Each row was made from one small tree. The marks that hang from a mark follow it in brackets, in the order of their numbers. Every link used is in the known rows. Write each row's tree.
Known rows:
j5(j305(j478(j451) j669 j935)): [ 0.00 -0.06  0.11 -0.38  0.39  0.37 -0.16  0.10  0.10  0.16  0.04 -0.44
 -0.38  0.27  0.01  0.13  0.04  0.38 -0.10 -0.33 -0.52 -0.21  0.03  0.06
 -0.15 -0.02 -0.02  0.20 -0.14 -0.14]
j478(j170 j451(j827) j648 j669(j305) j797): [ 0.11 -0.13  0.29 -0.33 -0.13  0.40  0.06  0.10  0.05  0.38 -0.07 -0.48
  0.61 -0.19  0.08  0.44 -0.14 -0.01  0.28  0.11  0.12 -0.07  0.27  0.20
 -0.48  0.13 -0.13  0.19  0.33 -0.25]
j5(j305): [ 0.05 -0.11  0.04 -0.35  0.41  0.30 -0.05 -0.03  0.03  0.23 -0.20 -0.48
  0.28 -0.16 -0.21  0.04  0.12  0.27 -0.19 -0.14 -0.51 -0.22  0.09  0.00
 -0.37 -0.15  0.06  0.33 -0.13  0.01]
j305(j478(j648 j797) j935): [-0.16 -0.09  0.17 -0.42  0.28  0.40 -0.03  0.09  0.18  0.14  0.10 -0.43
 -0.13  0.24  0.23  0.14  0.08  0.41  0.19  0.15  0.04 -0.15 -0.03 -0.12
 -0.14  0.06 -0.03  0.05  0.18 -0.43]
j305(j478(j170 j669) j935): [-0.11 -0.06  0.12 -0.42  0.25  0.40 -0.02 -0.13  0.02  0.31  0.06 -0.42
 -0.27  0.09  0.23  0.15  0.06  0.42  0.10 -0.21 -0.21 -0.17  0.16 -0.13
 -0.13  0.49 -0.11  0.23  0.19 -0.50]
j669(j478(j451 j909)): [-0.13 -0.05  0.28 -0.26  0.19  0.33 -0.08  0.28 -0.07  0.16 -0.25 -0.44
  0.39 -0.19 -0.14 -0.07 -0.02  0.33 -0.12 -0.19 -0.12 -0.24  0.09  0.13
 -0.34  0.15  0.40  0.09 -0.31 -0.15]
j587(j935): [-0.06 -0.03  0.09 -0.36  0.38  0.37  0.04  0.06  0.16  0.30 -0.18 -0.37
 -0.01 -0.13 -0.22  0.06  0.02  0.28 -0.12  0.01  0.01 -0.22  0.30 -0.12
 -0.27  0.08  0.17  0.23 -0.07 -0.17]
j935(j587): [ 0.02  0.07  0.08 -0.27  0.39  0.38 -0.08  0.08  0.04  0.28 -0.20 -0.35
  0.49  0.05 -0.13  0.08  0.14  0.27 -0.12 -0.11 -0.11 -0.26  0.39 -0.07
 -0.50  0.20  0.15  0.23 -0.38 -0.28]
j669(j478): [-0.15 -0.05  0.15 -0.33  0.32  0.38 -0.11  0.05 -0.09  0.40 -0.28 -0.42
  0.33 -0.15 -0.17 -0.16  0.08  0.37 -0.21 -0.01 -0.36 -0.26  0.21 -0.05
 -0.34  0.00  0.16  0.15 -0.27 -0.17]
j935(j587(j305(j669(j478(j648 j909))))): [ 0.02  0.19  0.11 -0.19  0.27  0.47 -0.11  0.13  0.09  0.23 -0.25 -0.35
  0.33 -0.15 -0.12 -0.01  0.00  0.28 -0.16  0.02 -0.38 -0.18  0.17 -0.02
 -0.40  0.35  0.08  0.11 -0.26 -0.34]
j909(j478(j170 j648 j669(j305) j797)): [ 0.03 -0.10  0.19 -0.31 -0.01  0.40  0.00 -0.05  0.03  0.36 -0.14 -0.52
  0.43 -0.12  0.12  0.11 -0.06  0.09  0.42  0.25 -0.02 -0.11  0.15 -0.17
 -0.40  0.09 -0.07  0.18  0.22 -0.37]
j305(j478(j170 j451(j175)) j669): [ 0.04 -0.02  0.20 -0.43  0.35  0.29 -0.34  0.09  0.00  0.35 -0.07 -0.38
 -0.07 -0.10 -0.01  0.16 -0.01  0.31 -0.02 -0.23 -0.28 -0.24  0.40 -0.31
 -0.17  0.39 -0.02  0.23 -0.05 -0.31]
j451(j175(j827) j478): [ 0.13 -0.01  0.13 -0.38  0.41  0.21 -0.38 -0.14 -0.06  0.27 -0.32 -0.36
  0.40 -0.35 -0.42 -0.11  0.01  0.41 -0.05  0.10  0.03 -0.22  0.35 -0.49
 -0.42  0.42  0.14  0.54  0.02 -0.16]
j909(j478(j669)): [ 0.01 -0.06  0.13 -0.30  0.18  0.36  0.00 -0.06 -0.04  0.35 -0.17 -0.46
  0.21  0.08 -0.04 -0.10  0.06  0.29  0.17 -0.03 -0.21 -0.19  0.09 -0.17
 -0.29  0.21  0.17  0.32 -0.12 -0.27]
j587(j305(j478(j451) j669) j935): [-0.07  0.15  0.22 -0.34  0.31  0.38  0.02  0.26  0.23  0.25 -0.13 -0.36
 -0.40  0.02 -0.14  0.05 -0.08  0.35 -0.08 -0.06 -0.28 -0.15  0.17 -0.18
 -0.04  0.11  0.03  0.14 -0.14 -0.25]
j935(j587(j305(j669))): [ 0.05  0.20  0.09 -0.25  0.39  0.44 -0.10  0.09  0.05  0.34 -0.23 -0.32
  0.30  0.03 -0.17  0.04  0.10  0.27 -0.23 -0.07 -0.48 -0.24  0.31 -0.13
 -0.39  0.30  0.05  0.20 -0.32 -0.33]
j5(j305(j478)): [-0.02 -0.07  0.09 -0.40  0.40  0.28 -0.05  0.00  0.07  0.17 -0.13 -0.51
  0.10 -0.08 -0.07  0.05  0.12  0.39 -0.05 -0.18 -0.45 -0.19  0.04 -0.06
 -0.29 -0.16  0.01  0.30 -0.16 -0.03]
j935(j587(j305(j478(j451(j827) j797) j669))): [ 0.01  0.19  0.24 -0.26  0.24  0.45 -0.07  0.25  0.11  0.23 -0.11 -0.33
  0.27  0.17 -0.01  0.11  0.01  0.33 -0.04 -0.07 -0.18 -0.16  0.27 -0.08
 -0.35  0.21  0.07  0.21 -0.28 -0.26]
j935(j587(j305(j478(j648 j797) j669))): [ 0.01  0.18  0.17 -0.28  0.31  0.46 -0.08  0.17  0.16  0.25 -0.11 -0.37
  0.25  0.13  0.00  0.11  0.05  0.29  0.00  0.07 -0.30 -0.17  0.19 -0.18
 -0.32  0.24 -0.05  0.11 -0.19 -0.39]
j5(j305(j478(j451(j175 j827)) j935(j587))): [ 0.03 -0.01  0.05 -0.34  0.34  0.35 -0.21  0.04  0.15 -0.02 -0.07 -0.35
 -0.10  0.11  0.07  0.09  0.01  0.44 -0.05 -0.27 -0.08 -0.16  0.18 -0.03
 -0.40 -0.13 -0.01  0.40 -0.19  0.02]
j170(j478(j451(j175) j669(j305) j797 j909)): [ 0.05 -0.08  0.41 -0.43  0.11  0.35 -0.17  0.24 -0.02  0.23 -0.15 -0.38
  0.49  0.05  0.17  0.01 -0.21  0.11 -0.03 -0.13 -0.15 -0.20  0.09 -0.18
 -0.49  0.31  0.30  0.25  0.02 -0.04]
j648(j478(j451 j797 j909)): [ 0.00 -0.18  0.45 -0.19  0.06  0.31 -0.01  0.36  0.07  0.01 -0.13 -0.41
  0.49  0.03  0.03  0.16 -0.09  0.26  0.21 -0.26 -0.02 -0.31  0.01 -0.09
 -0.32  0.30  0.35  0.16 -0.12 -0.03]
j797(j478(j170 j451 j648 j669 j909)): [ 0.04 -0.16  0.13 -0.23 -0.06  0.35  0.05  0.07  0.07  0.14 -0.20 -0.60
  0.28 -0.39 -0.03  0.27 -0.05  0.18  0.22 -0.21  0.04 -0.16  0.08  0.35
 -0.34  0.40  0.09  0.23  0.14 -0.35]
j669(j478(j451)): [-0.15 -0.04  0.23 -0.30  0.26  0.34 -0.09  0.23 -0.08  0.32 -0.24 -0.42
  0.34 -0.04 -0.16 -0.08  0.04  0.32 -0.16 -0.12 -0.23 -0.26  0.24  0.07
 -0.34 -0.11  0.20  0.10 -0.42 -0.14]
j170(j478(j451(j175(j827)) j648 j669 j909)): [ 0.09 -0.10  0.33 -0.45  0.19  0.26 -0.14  0.13  0.06  0.13 -0.08 -0.38
  0.35 -0.16  0.03 -0.04 -0.25  0.16  0.01 -0.06 -0.03 -0.18  0.08  0.05
 -0.37  0.46  0.15  0.30 -0.01 -0.17]
j305(j669(j478) j935): [-0.11 -0.01  0.10 -0.32  0.37  0.52 -0.25  0.00 -0.06  0.46 -0.09 -0.32
 -0.31  0.18 -0.08 -0.09  0.06  0.42 -0.31 -0.07 -0.59 -0.27  0.17 -0.02
 -0.18  0.30  0.08  0.09 -0.08 -0.32]
j587(j305(j478(j451 j669 j909)) j935): [-0.09  0.12  0.27 -0.30  0.18  0.37  0.18  0.25  0.23  0.08 -0.15 -0.41
 -0.20 -0.11 -0.05  0.08 -0.13  0.34  0.05 -0.15 -0.08 -0.11 -0.03 -0.10
 -0.10  0.32  0.16  0.19 -0.01 -0.25]
j935(j587(j305(j478))): [-0.06  0.19  0.11 -0.29  0.37  0.37 -0.03  0.11  0.10  0.19 -0.22 -0.36
  0.31  0.00 -0.03  0.01  0.12  0.39 -0.04 -0.07 -0.25 -0.19  0.27 -0.17
 -0.37  0.15  0.04  0.21 -0.36 -0.33]

Write each row's tree:
[ 0.11 -0.14  0.15 -0.20  0.00  0.36  0.07 -0.08  0.06  0.42 -0.11 -0.59
  0.52 -0.18 -0.03  0.25 -0.03  0.15  0.36  0.18  0.17 -0.08  0.14 -0.32
 -0.32  0.41 -0.12  0.26  0.36 -0.40]  j451(j478(j170 j648 j669 j797))
[ 0.26 -0.09  0.25 -0.30  0.07  0.30 -0.25 -0.13  0.02  0.21 -0.17 -0.45
  0.61 -0.54 -0.18  0.15 -0.18  0.21  0.27  0.20  0.28 -0.10  0.11 -0.44
 -0.40  0.89  0.03  0.49  0.62 -0.33]  j451(j175(j827) j478(j170 j648 j669 j797 j909))
[ 0.00 -0.11  0.17 -0.35  0.15  0.23  0.00  0.09  0.00  0.27 -0.17 -0.40
  0.41 -0.35 -0.10  0.20  0.00  0.23  0.01 -0.19  0.14 -0.19  0.47  0.13
 -0.35  0.11  0.07  0.32 -0.06 -0.17]  j478(j170 j451(j827))
[-0.15  0.10  0.22 -0.37  0.29  0.39  0.13  0.20  0.25  0.19 -0.16 -0.38
 -0.11 -0.05 -0.05  0.01 -0.03  0.37  0.01  0.14 -0.09 -0.11  0.08 -0.33
 -0.09 -0.01  0.03  0.18  0.07 -0.22]  j587(j305(j478(j797)) j935)
[-0.02 -0.08  0.36 -0.31  0.10  0.32 -0.26  0.24  0.00  0.12 -0.21 -0.39
  0.62 -0.48 -0.07  0.04 -0.20  0.21  0.05  0.12  0.16 -0.17  0.16 -0.02
 -0.37  0.28  0.12  0.17  0.17 -0.24]  j669(j478(j170 j451(j175(j827)) j648 j797 j909))
[-0.03 -0.06  0.23 -0.47  0.15  0.28 -0.22  0.09  0.07  0.22 -0.20 -0.41
  0.37 -0.29  0.06  0.23 -0.04  0.23  0.20  0.12  0.07 -0.14  0.37 -0.13
 -0.47 -0.10 -0.03  0.17  0.08 -0.16]  j669(j305(j478(j170 j451(j175 j827) j648 j797)))
[-0.01 -0.03  0.17 -0.29  0.27  0.44 -0.19  0.07 -0.01  0.36 -0.16 -0.42
  0.13 -0.20 -0.18 -0.02 -0.01  0.29 -0.16  0.04 -0.46 -0.24  0.06  0.06
 -0.26  0.42  0.18  0.05 -0.04 -0.28]  j305(j669(j478(j648 j909)))
[-0.10  0.07  0.17 -0.27  0.23  0.42 -0.11  0.13 -0.01  0.26 -0.20 -0.35
 -0.15 -0.16 -0.05 -0.05 -0.04  0.35 -0.25 -0.14 -0.55 -0.21  0.07 -0.02
 -0.13  0.35  0.06  0.11  0.02 -0.36]  j587(j305(j669(j478(j170 j451 j909)) j935))
[ 0.06 -0.01  0.08 -0.19  0.27  0.49 -0.20  0.12  0.12  0.10 -0.08 -0.40
 -0.09  0.09 -0.05  0.08 -0.07  0.29 -0.16 -0.21 -0.40 -0.19  0.03  0.23
 -0.36  0.06  0.04  0.15 -0.19 -0.13]  j5(j305(j669(j478(j451 j648 j909)) j935(j587)))
[ 0.09 -0.04  0.22 -0.26 -0.05  0.51 -0.01  0.00  0.09  0.20 -0.04 -0.45
  0.46 -0.20  0.21  0.41 -0.12  0.06  0.27  0.07  0.04 -0.11  0.05  0.07
 -0.50  0.67  0.01  0.06  0.50 -0.49]  j478(j170 j648 j669(j305(j935(j587))) j797 j909)
[ 0.05 -0.14  0.03 -0.23  0.15  0.23 -0.01 -0.12  0.09  0.31 -0.23 -0.55
  0.39 -0.45 -0.14  0.16  0.05  0.25  0.27  0.15  0.20 -0.15  0.32 -0.28
 -0.34  0.22 -0.09  0.24  0.10 -0.35]  j451(j478(j170 j648))
[ 0.05 -0.16  0.28 -0.23  0.10  0.36  0.01  0.00  0.01  0.18 -0.17 -0.41
  0.30 -0.12 -0.03  0.08 -0.04  0.34  0.13 -0.29 -0.37 -0.30 -0.02 -0.09
 -0.33  0.66  0.23  0.30 -0.02 -0.10]  j648(j478(j669 j909))
[ 0.08 -0.09  0.09 -0.28  0.31  0.39 -0.16  0.00  0.04  0.25 -0.17 -0.48
  0.11 -0.24 -0.20  0.00 -0.01  0.27 -0.20 -0.07 -0.65 -0.21 -0.04  0.10
 -0.32  0.07  0.06  0.20 -0.04 -0.04]  j5(j305(j669(j478(j648 j909))))
[-0.14  0.07  0.16 -0.34  0.21  0.30  0.15  0.19  0.32  0.12 -0.18 -0.41
 -0.18 -0.32 -0.02  0.14 -0.11  0.29  0.14  0.09  0.10 -0.09  0.24 -0.14
 -0.10 -0.08 -0.16  0.13  0.01 -0.31]  j587(j305(j478(j170 j451 j648)) j935)
[ 0.05 -0.18  0.30 -0.25  0.17  0.23 -0.21  0.20  0.05 -0.02 -0.26 -0.34
  0.35 -0.22 -0.07  0.06 -0.08  0.34  0.08 -0.31 -0.11 -0.33  0.15 -0.23
 -0.37  0.37  0.32  0.31 -0.19  0.04]  j648(j478(j451(j175) j909))
[-0.02 -0.13  0.26 -0.25  0.09  0.31  0.01  0.29  0.12  0.14 -0.10 -0.49
  0.41  0.13  0.03  0.04 -0.02  0.15  0.38  0.18  0.24 -0.14  0.08 -0.08
 -0.28 -0.23  0.16  0.11 -0.14 -0.25]  j909(j478(j451 j648 j797))
[ 0.10 -0.04  0.10 -0.26  0.04  0.36  0.00 -0.21 -0.06  0.43 -0.29 -0.47
  0.37 -0.23 -0.20  0.08  0.02  0.36  0.14  0.02  0.03 -0.11  0.26 -0.12
 -0.51  0.35  0.13  0.44  0.07 -0.05]  j451(j478(j669(j305)) j827)
[ 0.14 -0.03  0.18 -0.42  0.16  0.33 -0.22  0.00 -0.09  0.37 -0.26 -0.33
  0.37 -0.15 -0.17  0.15 -0.04  0.19 -0.12 -0.14 -0.22 -0.19  0.33 -0.02
 -0.56  0.20  0.16  0.43 -0.05 -0.01]  j478(j451(j175 j827) j669(j305))
[-0.12  0.10  0.23 -0.32  0.19  0.29  0.14  0.24  0.25  0.02 -0.19 -0.40
 -0.15 -0.37 -0.03  0.09 -0.13  0.34  0.09 -0.11  0.08 -0.11  0.15 -0.15
 -0.10  0.21  0.09  0.16  0.03 -0.26]  j587(j305(j478(j170 j451 j909)) j935)
[ 0.08 -0.08  0.47 -0.44  0.17  0.32 -0.16  0.25 -0.03  0.19 -0.05 -0.36
  0.49  0.08  0.09 -0.05 -0.25  0.17 -0.05 -0.15 -0.05 -0.20  0.05 -0.10
 -0.36  0.50  0.28  0.35  0.06 -0.09]  j170(j478(j451(j175(j827)) j669 j797 j909))
[ 0.02 -0.13  0.24 -0.30  0.16  0.35  0.03  0.20  0.13  0.09 -0.07 -0.48
  0.57 -0.22 -0.03  0.21  0.02  0.16  0.13  0.20  0.08 -0.17 -0.13  0.01
 -0.32  0.33  0.28  0.06  0.29 -0.31]  j478(j648 j797 j909)
[-0.05  0.09  0.07 -0.34  0.40  0.42 -0.10  0.02  0.03  0.36 -0.15 -0.32
 -0.22  0.03 -0.13 -0.04  0.10  0.35 -0.31 -0.02 -0.71 -0.22  0.09 -0.13
 -0.13  0.28  0.01  0.17  0.02 -0.36]  j587(j305(j669 j935))
[ 0.23 -0.16  0.08 -0.24 -0.04  0.32 -0.18 -0.26  0.06  0.37 -0.23 -0.43
  0.54 -0.50 -0.06  0.16 -0.11  0.24  0.26  0.31  0.35 -0.03  0.27 -0.54
 -0.46  0.50 -0.10  0.60  0.62 -0.13]  j451(j175 j478(j170 j648 j669 j797) j827)
[ 0.10 -0.10  0.16 -0.25 -0.01  0.37  0.01 -0.10  0.02  0.45 -0.18 -0.57
  0.54 -0.22 -0.04  0.29 -0.04  0.11  0.36  0.21  0.08 -0.10  0.21 -0.29
 -0.44  0.31 -0.12  0.22  0.33 -0.36]  j451(j478(j170 j648 j669(j305) j797))
[-0.15 -0.01  0.23 -0.35  0.15  0.37 -0.16  0.14 -0.11  0.34 -0.37 -0.38
  0.40 -0.19 -0.17 -0.05 -0.01  0.32 -0.14 -0.04 -0.23 -0.21  0.36  0.20
 -0.55 -0.26  0.19  0.12 -0.40  0.01]  j669(j305 j478(j451(j827)))
[-0.01  0.13  0.30 -0.33  0.25  0.41 -0.08  0.33  0.24  0.10 -0.13 -0.32
 -0.23 -0.08 -0.08  0.08 -0.17  0.32 -0.05 -0.01 -0.14 -0.14  0.03 -0.36
 -0.08  0.34  0.19  0.17  0.13 -0.19]  j587(j305(j478(j451(j175) j797 j909) j669) j935)
